What can hang from each mark
tife: fubige lonid ruveb
motara: tife
tibos: mazibek tife
mazibek: motara ruveb
ruveb: tife
pude: dubut mazibek tife
rira: mazibek tife
belin: mazibek

Every row comes from one small tree of marks. Brackets hold a mark, then the marks that hang from it, in alphabetical order. Every link used is in the known rows. Which tree was each row made from?
Known rows
{tibos {mazibek motara ruveb} {tife fubige lonid}}: -26.2	4.3	-18.7	-27.0	-28.0	-9.2	72.9	-25.1	55.8	-50.1	1.9	49.5	4.4	-37.4	-13.8	-30.6	5.8	-9.6	-28.1	-4.0	-4.4	-22.6	12.9	34.7
{belin {mazibek motara ruveb}}: 20.7	-2.0	-11.7	-19.4	-3.7	-16.0	4.3	5.0	-11.6	-32.6	8.3	25.4	-16.1	-27.5	-17.3	-20.2	2.6	-13.0	-1.9	9.0	-7.3	-29.2	17.4	-1.1
{tibos {mazibek motara {ruveb {tife lonid}}}}: -5.1	12.8	-23.6	-5.8	-23.9	-22.2	39.8	-8.2	32.3	-33.5	2.1	48.9	-4.4	-10.3	-28.3	-35.5	16.1	-16.1	-29.7	15.1	8.9	-20.1	34.3	9.5
{rira mazibek {tife lonid}}: 15.2	-0.2	4.3	-1.6	-55.4	-28.0	30.8	-33.0	30.8	-13.8	-4.8	22.8	33.6	34.8	-3.2	-18.7	-16.3	-2.0	-32.7	-11.3	-15.1	-5.8	-21.2	15.7
{pude dubut {mazibek motara} tife}: 41.7	-37.6	12.1	-1.1	-12.8	-9.5	28.5	17.7	-12.2	29.5	-35.2	30.0	14.2	9.4	-15.1	-47.6	6.4	14.0	-21.2	-27.3	-21.3	-44.3	-51.1	19.2
{tife fubige lonid}: -19.4	26.3	9.1	16.6	-17.5	4.9	36.3	-16.1	25.0	0.3	20.3	19.6	25.1	4.6	18.6	7.7	-0.8	-11.9	-15.9	-5.4	-3.1	2.7	-12.7	27.5
{rira tife}: 19.3	-5.1	5.2	-3.7	-29.6	-1.4	11.1	-2.9	15.2	-8.2	-18.3	-0.7	14.3	17.9	-8.8	-7.1	-3.4	4.7	-13.3	1.2	-1.3	3.2	-8.3	1.8
{ruveb {tife fubige lonid}}: -15.2	38.3	14.1	32.0	-5.2	-8.2	41.8	-18.9	30.7	-3.0	14.8	25.3	28.2	22.9	8.9	-5.0	2.5	-3.9	-22.3	14.5	14.9	7.2	12.4	36.7
{tife fubige lonid ruveb}: -31.9	14.9	-5.3	25.8	-38.9	15.4	46.0	-10.3	33.9	6.0	29.7	33.9	8.2	-10.6	27.6	18.4	15.3	-11.7	-2.3	-4.5	9.0	3.2	-17.0	24.5
{tibos mazibek {tife ruveb}}: -29.9	-31.0	-36.8	-21.0	-19.5	6.8	33.6	-12.2	38.8	-30.7	-9.8	31.9	-26.5	-38.3	-6.9	-4.5	7.7	7.5	9.0	4.8	12.5	3.2	1.9	29.9
{pude dubut {mazibek ruveb} {tife fubige}}: 31.1	10.3	12.7	22.2	-10.6	11.2	55.5	19.2	12.0	34.2	-19.9	7.5	24.2	18.9	-4.6	-22.0	17.2	10.9	-22.9	-7.8	-10.7	-40.9	-25.2	37.9
{pude mazibek}: 18.6	-4.1	0.9	8.8	-4.6	-10.3	10.4	1.4	-9.3	12.8	-8.2	11.8	-1.2	3.1	-11.5	1.1	-7.2	1.7	5.6	-6.0	-19.4	-8.6	-11.8	10.9
{mazibek motara {ruveb tife}}: 18.5	6.0	-1.0	6.4	-3.2	-17.9	16.5	13.0	8.9	-16.3	-5.8	23.0	-1.5	0.6	-22.4	-34.2	17.8	2.6	-11.3	19.8	15.8	-22.2	47.8	-18.7
{mazibek {motara {tife fubige lonid}} ruveb}: -8.4	7.8	-13.2	0.0	-27.2	0.0	59.4	0.3	49.3	-18.3	12.5	39.9	21.1	-8.1	8.1	-26.8	12.7	-27.4	-22.6	-4.6	7.2	-14.6	4.2	2.6
{mazibek {motara {tife ruveb}}}: 0.8	-44.0	-24.7	-9.5	-26.1	4.8	22.2	15.0	24.1	-4.7	0.1	42.3	-8.4	-20.6	7.4	-21.5	15.3	-11.0	2.0	-6.6	19.4	-4.2	-10.5	-15.4
{belin {mazibek {ruveb tife}}}: 15.0	26.2	-13.1	12.1	16.2	-17.0	11.6	2.5	2.3	-28.9	2.5	13.6	-10.9	5.5	-19.6	-12.6	4.7	-0.6	2.9	34.9	15.8	-9.6	49.6	17.8
{belin {mazibek {motara {tife ruveb}}}}: 8.8	-43.1	-32.1	-19.8	-17.2	-2.7	16.3	7.5	12.4	-24.6	5.7	52.5	-20.2	-29.7	1.9	-16.8	6.3	-19.1	7.5	1.6	16.3	-7.8	-13.0	9.5
{belin {mazibek {motara {tife fubige lonid}} ruveb}}: 1.9	8.9	-20.2	-10.4	-18.4	-9.8	54.0	-9.5	36.7	-36.2	18.1	49.8	11.4	-16.3	3.8	-23.2	2.0	-34.2	-20.5	4.3	3.0	-17.6	2.9	26.2
{tibos {mazibek ruveb} {tife lonid}}: -36.1	11.5	-43.1	-20.5	-21.3	-5.5	51.5	-19.5	52.1	-46.4	-11.4	28.5	-15.3	-23.4	-19.9	-22.1	3.8	-5.0	-3.7	5.9	-5.4	-7.2	22.0	24.4
{motara {tife fubige lonid}}: -20.5	11.0	-7.3	10.3	-12.3	5.8	49.5	-12.3	47.7	-4.9	10.8	21.0	26.4	13.2	20.1	-4.6	-2.0	-20.5	-19.1	-3.5	10.1	10.6	-15.3	28.2
{ruveb tife}: 3.9	11.0	6.0	18.8	11.9	-9.6	6.5	-0.8	6.4	-1.8	-5.8	6.4	4.7	18.8	-8.1	-11.8	2.5	10.2	-5.8	19.4	18.2	4.7	28.0	8.3
{pude tife}: 15.0	-7.6	-7.2	4.5	-3.4	8.3	9.8	1.6	6.5	14.0	-10.2	-5.0	1.2	18.7	-3.9	-19.4	7.2	0.9	-14.4	-9.5	9.8	-7.6	-12.0	16.8
{rira mazibek {tife fubige lonid ruveb}}: 2.8	2.1	8.8	15.2	-76.0	-7.9	57.1	-33.8	48.9	-4.3	17.7	41.5	38.6	19.8	19.3	2.1	-1.8	-7.1	-34.2	-9.3	2.1	-5.0	-31.9	35.4
{ruveb {tife fubige}}: 4.5	23.9	23.4	24.5	13.1	-2.8	24.0	-7.8	14.9	1.3	5.4	8.3	22.5	20.0	2.4	0.2	4.4	5.2	-20.2	19.9	25.5	4.7	22.0	32.4
{mazibek motara {ruveb {tife fubige lonid}}}: -1.2	33.7	7.5	19.5	-19.6	-13.1	54.2	-4.8	34.8	-18.2	14.2	42.8	21.4	5.5	-5.5	-27.4	17.2	-9.1	-28.4	13.7	11.8	-18.4	33.5	10.0

Write each row's tree
-11.1	-15.6	-23.7	-4.3	-34.5	-0.6	51.3	-11.2	37.6	-23.4	26.0	71.2	3.3	-25.7	19.2	-10.5	5.9	-29.3	-8.4	-3.4	14.4	-6.2	-25.4	38.3 -> {belin {mazibek {motara {tife fubige lonid ruveb}}}}
14.9	23.3	18.3	14.5	-25.5	-36.6	54.9	-24.1	34.8	-18.9	21.0	48.9	35.9	15.2	-4.0	-36.3	4.6	-8.3	-43.9	4.9	9.0	-30.6	28.7	18.4 -> {rira {mazibek motara {ruveb {tife fubige lonid}}}}
-0.7	-10.8	8.0	20.5	-20.5	32.2	46.0	14.7	20.3	33.3	-6.9	14.4	18.7	4.5	23.0	-8.8	27.3	14.2	-16.4	-11.5	20.7	-20.0	-43.7	39.4 -> {pude dubut {tife fubige ruveb}}
8.6	-32.0	-9.5	-0.9	-22.0	-20.1	49.0	7.9	19.4	11.1	-26.4	59.4	18.9	3.0	-4.8	-44.7	-1.7	-2.2	-11.5	-25.9	-26.9	-27.5	-50.4	7.9 -> {pude dubut {mazibek {motara {tife lonid}}}}
29.8	9.6	19.5	-3.8	-68.0	-26.7	59.1	-27.0	41.5	-25.5	10.6	41.6	45.7	14.1	-3.0	-29.6	-4.5	-12.4	-51.5	-10.8	-10.5	-33.9	-7.0	10.4 -> {rira {mazibek motara ruveb} {tife fubige lonid}}
5.4	38.4	13.7	29.3	5.8	0.4	35.6	4.4	22.8	-6.4	7.7	4.0	18.8	13.3	-2.7	-5.2	14.5	0.6	-13.6	28.9	25.4	-6.4	47.3	16.0 -> {mazibek {ruveb {tife fubige}}}
0.5	-22.8	-14.4	14.2	-48.0	-1.2	67.7	-2.2	41.9	7.8	12.6	72.0	10.1	-13.8	13.2	-12.5	8.6	-24.8	-7.6	-18.5	-2.5	-10.5	-36.2	25.9 -> {pude {mazibek {motara {tife fubige lonid ruveb}}}}
-26.2	-8.5	-7.4	-30.6	-21.1	-10.8	61.7	-34.6	47.7	-40.7	1.6	52.5	9.3	-32.6	-9.1	-24.8	-7.6	-5.7	-33.7	-11.3	-5.1	-11.4	-12.1	49.3 -> {tibos {mazibek motara} {tife fubige lonid}}
16.1	11.4	23.9	5.4	-52.9	-21.6	46.7	-41.0	38.7	-10.8	9.2	23.0	50.7	35.7	10.0	-9.5	-19.1	-4.7	-46.5	-11.7	-9.8	-6.6	-26.8	38.0 -> {rira mazibek {tife fubige lonid}}
17.6	12.1	-6.8	1.4	-61.3	-25.3	38.2	-21.5	41.0	-21.5	-5.5	20.4	26.7	30.9	-8.2	-24.3	-4.2	-5.2	-28.2	-6.0	-13.3	-17.7	1.7	2.0 -> {rira {mazibek ruveb} {tife lonid}}
29.3	-3.9	0.4	-12.5	-68.7	-34.3	40.5	-20.0	33.8	-27.2	-4.6	40.5	28.1	14.0	-15.6	-42.4	-3.6	-9.0	-36.3	-14.6	-16.6	-33.2	-2.0	-11.9 -> {rira {mazibek motara ruveb} {tife lonid}}
12.7	-18.0	-23.5	-13.5	-10.3	-2.8	21.5	18.3	24.7	-18.6	-7.6	21.8	-2.0	-11.4	-9.3	-36.1	12.9	-15.2	-6.2	2.0	10.7	-17.7	17.8	-26.0 -> {mazibek {motara tife} ruveb}
37.3	0.1	4.0	-5.1	-43.8	-20.1	20.0	-12.2	23.4	-16.6	-10.2	3.1	21.4	26.1	-14.0	-20.8	-3.6	1.1	-24.6	3.5	-4.3	-20.2	12.8	-5.0 -> {rira {mazibek ruveb} tife}
-6.1	-5.9	-30.7	-8.5	-30.2	-8.1	40.3	8.2	40.6	-21.8	-1.2	39.5	3.6	-7.7	-3.0	-38.9	11.9	-25.5	-8.8	-6.6	0.8	-15.1	9.8	-21.0 -> {mazibek {motara {tife lonid}} ruveb}
-4.9	28.8	-4.4	1.4	-22.2	-13.7	58.7	-16.0	41.9	-30.7	17.7	48.5	14.6	-10.5	-16.8	-25.4	16.8	-18.7	-43.0	14.8	14.7	-18.8	30.3	32.3 -> {tibos {mazibek motara {ruveb {tife fubige lonid}}}}
-18.6	-19.0	-15.2	5.7	-44.0	9.4	57.8	-3.5	51.0	-4.4	18.6	60.4	12.9	-17.0	25.5	-12.5	15.5	-25.2	-12.8	-11.1	17.4	-1.4	-25.1	13.4 -> {mazibek {motara {tife fubige lonid ruveb}}}
5.6	35.4	-14.7	38.6	-16.8	-21.3	44.6	0.5	22.5	-0.2	-5.1	32.6	1.0	23.4	-22.8	-18.1	9.5	-3.6	2.3	13.6	-10.3	-14.4	30.4	9.6 -> {pude {mazibek {ruveb {tife lonid}}}}
-23.8	-6.6	-37.6	-33.9	-29.4	-17.2	54.0	-19.4	46.1	-52.4	-11.0	50.6	-13.0	-36.6	-25.1	-40.6	8.3	-7.4	-14.7	-3.2	-10.0	-22.4	16.4	12.4 -> {tibos {mazibek motara ruveb} {tife lonid}}
9.7	7.9	16.5	26.9	-22.5	2.9	63.9	-5.8	19.8	37.7	-13.4	27.0	35.0	29.0	7.7	-20.9	4.4	6.0	-29.5	-25.8	-17.4	-27.3	-60.5	59.7 -> {pude dubut mazibek {tife fubige lonid}}
-7.4	-22.8	1.3	-38.1	-3.8	-8.0	43.2	-21.9	31.2	-38.5	-5.3	34.0	5.3	-37.6	-12.0	-20.4	-6.5	3.8	-33.2	-2.9	1.7	-13.5	-2.9	42.5 -> {tibos {mazibek motara} {tife fubige}}
13.1	-5.8	-3.5	-9.0	-8.0	3.3	40.0	12.3	34.7	-13.9	5.0	22.8	17.4	-9.6	3.8	-24.2	11.0	-19.8	-22.7	3.2	15.9	-16.1	14.5	-2.8 -> {mazibek {motara {tife fubige}} ruveb}
-1.9	21.3	-10.3	14.8	-19.4	-20.8	35.4	1.6	23.6	-20.5	1.8	43.6	2.9	4.6	-15.5	-38.3	18.2	-5.8	-13.3	11.6	6.8	-21.1	38.3	-14.9 -> {mazibek motara {ruveb {tife lonid}}}
-12.5	52.7	3.8	35.9	-12.9	-4.5	52.4	-7.9	40.6	-9.8	15.1	23.0	21.8	19.0	3.0	-9.7	13.5	-6.1	-17.4	21.9	17.5	-4.0	37.4	20.4 -> {mazibek {ruveb {tife fubige lonid}}}
9.8	-38.3	-22.4	-38.9	-9.0	-5.8	16.6	-1.5	24.7	-23.9	-9.8	28.9	-2.0	-22.8	-16.7	-28.4	-1.0	-18.8	-29.5	-6.5	9.8	-6.3	-11.3	9.1 -> {tibos {mazibek {motara tife}}}
21.7	-23.8	3.1	5.6	-30.0	-14.3	45.8	6.3	4.0	27.5	-27.4	47.4	19.1	15.3	-10.6	-49.8	5.4	6.8	-26.0	-34.8	-28.3	-42.7	-62.1	22.3 -> {pude dubut {mazibek motara} {tife lonid}}
36.4	-2.4	7.2	-0.8	-7.0	-40.7	17.3	-7.9	9.7	-18.5	0.6	32.1	12.8	10.8	-20.8	-42.3	3.8	3.7	-28.2	10.9	11.5	-33.4	42.6	-6.9 -> {rira {mazibek motara {ruveb tife}}}
1.4	-3.8	-37.0	-16.1	-19.0	-18.2	34.6	-0.7	27.6	-38.8	3.8	48.7	-8.4	-15.2	-9.8	-35.8	1.2	-30.5	-6.3	2.5	-0.8	-18.5	5.9	3.5 -> {belin {mazibek {motara {tife lonid}} ruveb}}
12.3	13.0	5.5	-6.8	-4.7	-11.8	40.3	-1.9	26.1	-26.0	9.1	30.8	8.9	-15.2	-22.6	-21.4	17.4	-10.3	-41.2	22.6	21.0	-21.6	38.9	26.4 -> {tibos {mazibek motara {ruveb {tife fubige}}}}
22.0	-18.1	-30.4	-24.8	-2.1	-14.8	15.8	10.9	11.9	-36.8	-1.2	31.2	-13.9	-20.4	-13.1	-31.6	2.9	-21.5	-5.1	10.9	8.0	-21.0	16.4	-1.7 -> {belin {mazibek {motara tife} ruveb}}
10.3	-30.0	-13.3	-10.3	-15.4	4.3	34.7	1.2	22.4	-21.0	18.6	52.8	-1.9	-29.4	15.0	-7.2	5.8	-21.5	-7.9	4.5	22.8	-9.6	-18.5	32.6 -> {belin {mazibek {motara {tife fubige ruveb}}}}
-24.6	-9.2	-5.7	5.7	-15.5	12.9	46.4	-9.5	38.1	-13.0	2.1	25.1	-1.9	-21.7	18.6	4.6	7.1	14.0	11.4	4.2	17.2	2.1	1.7	31.0 -> {tibos {tife fubige ruveb}}
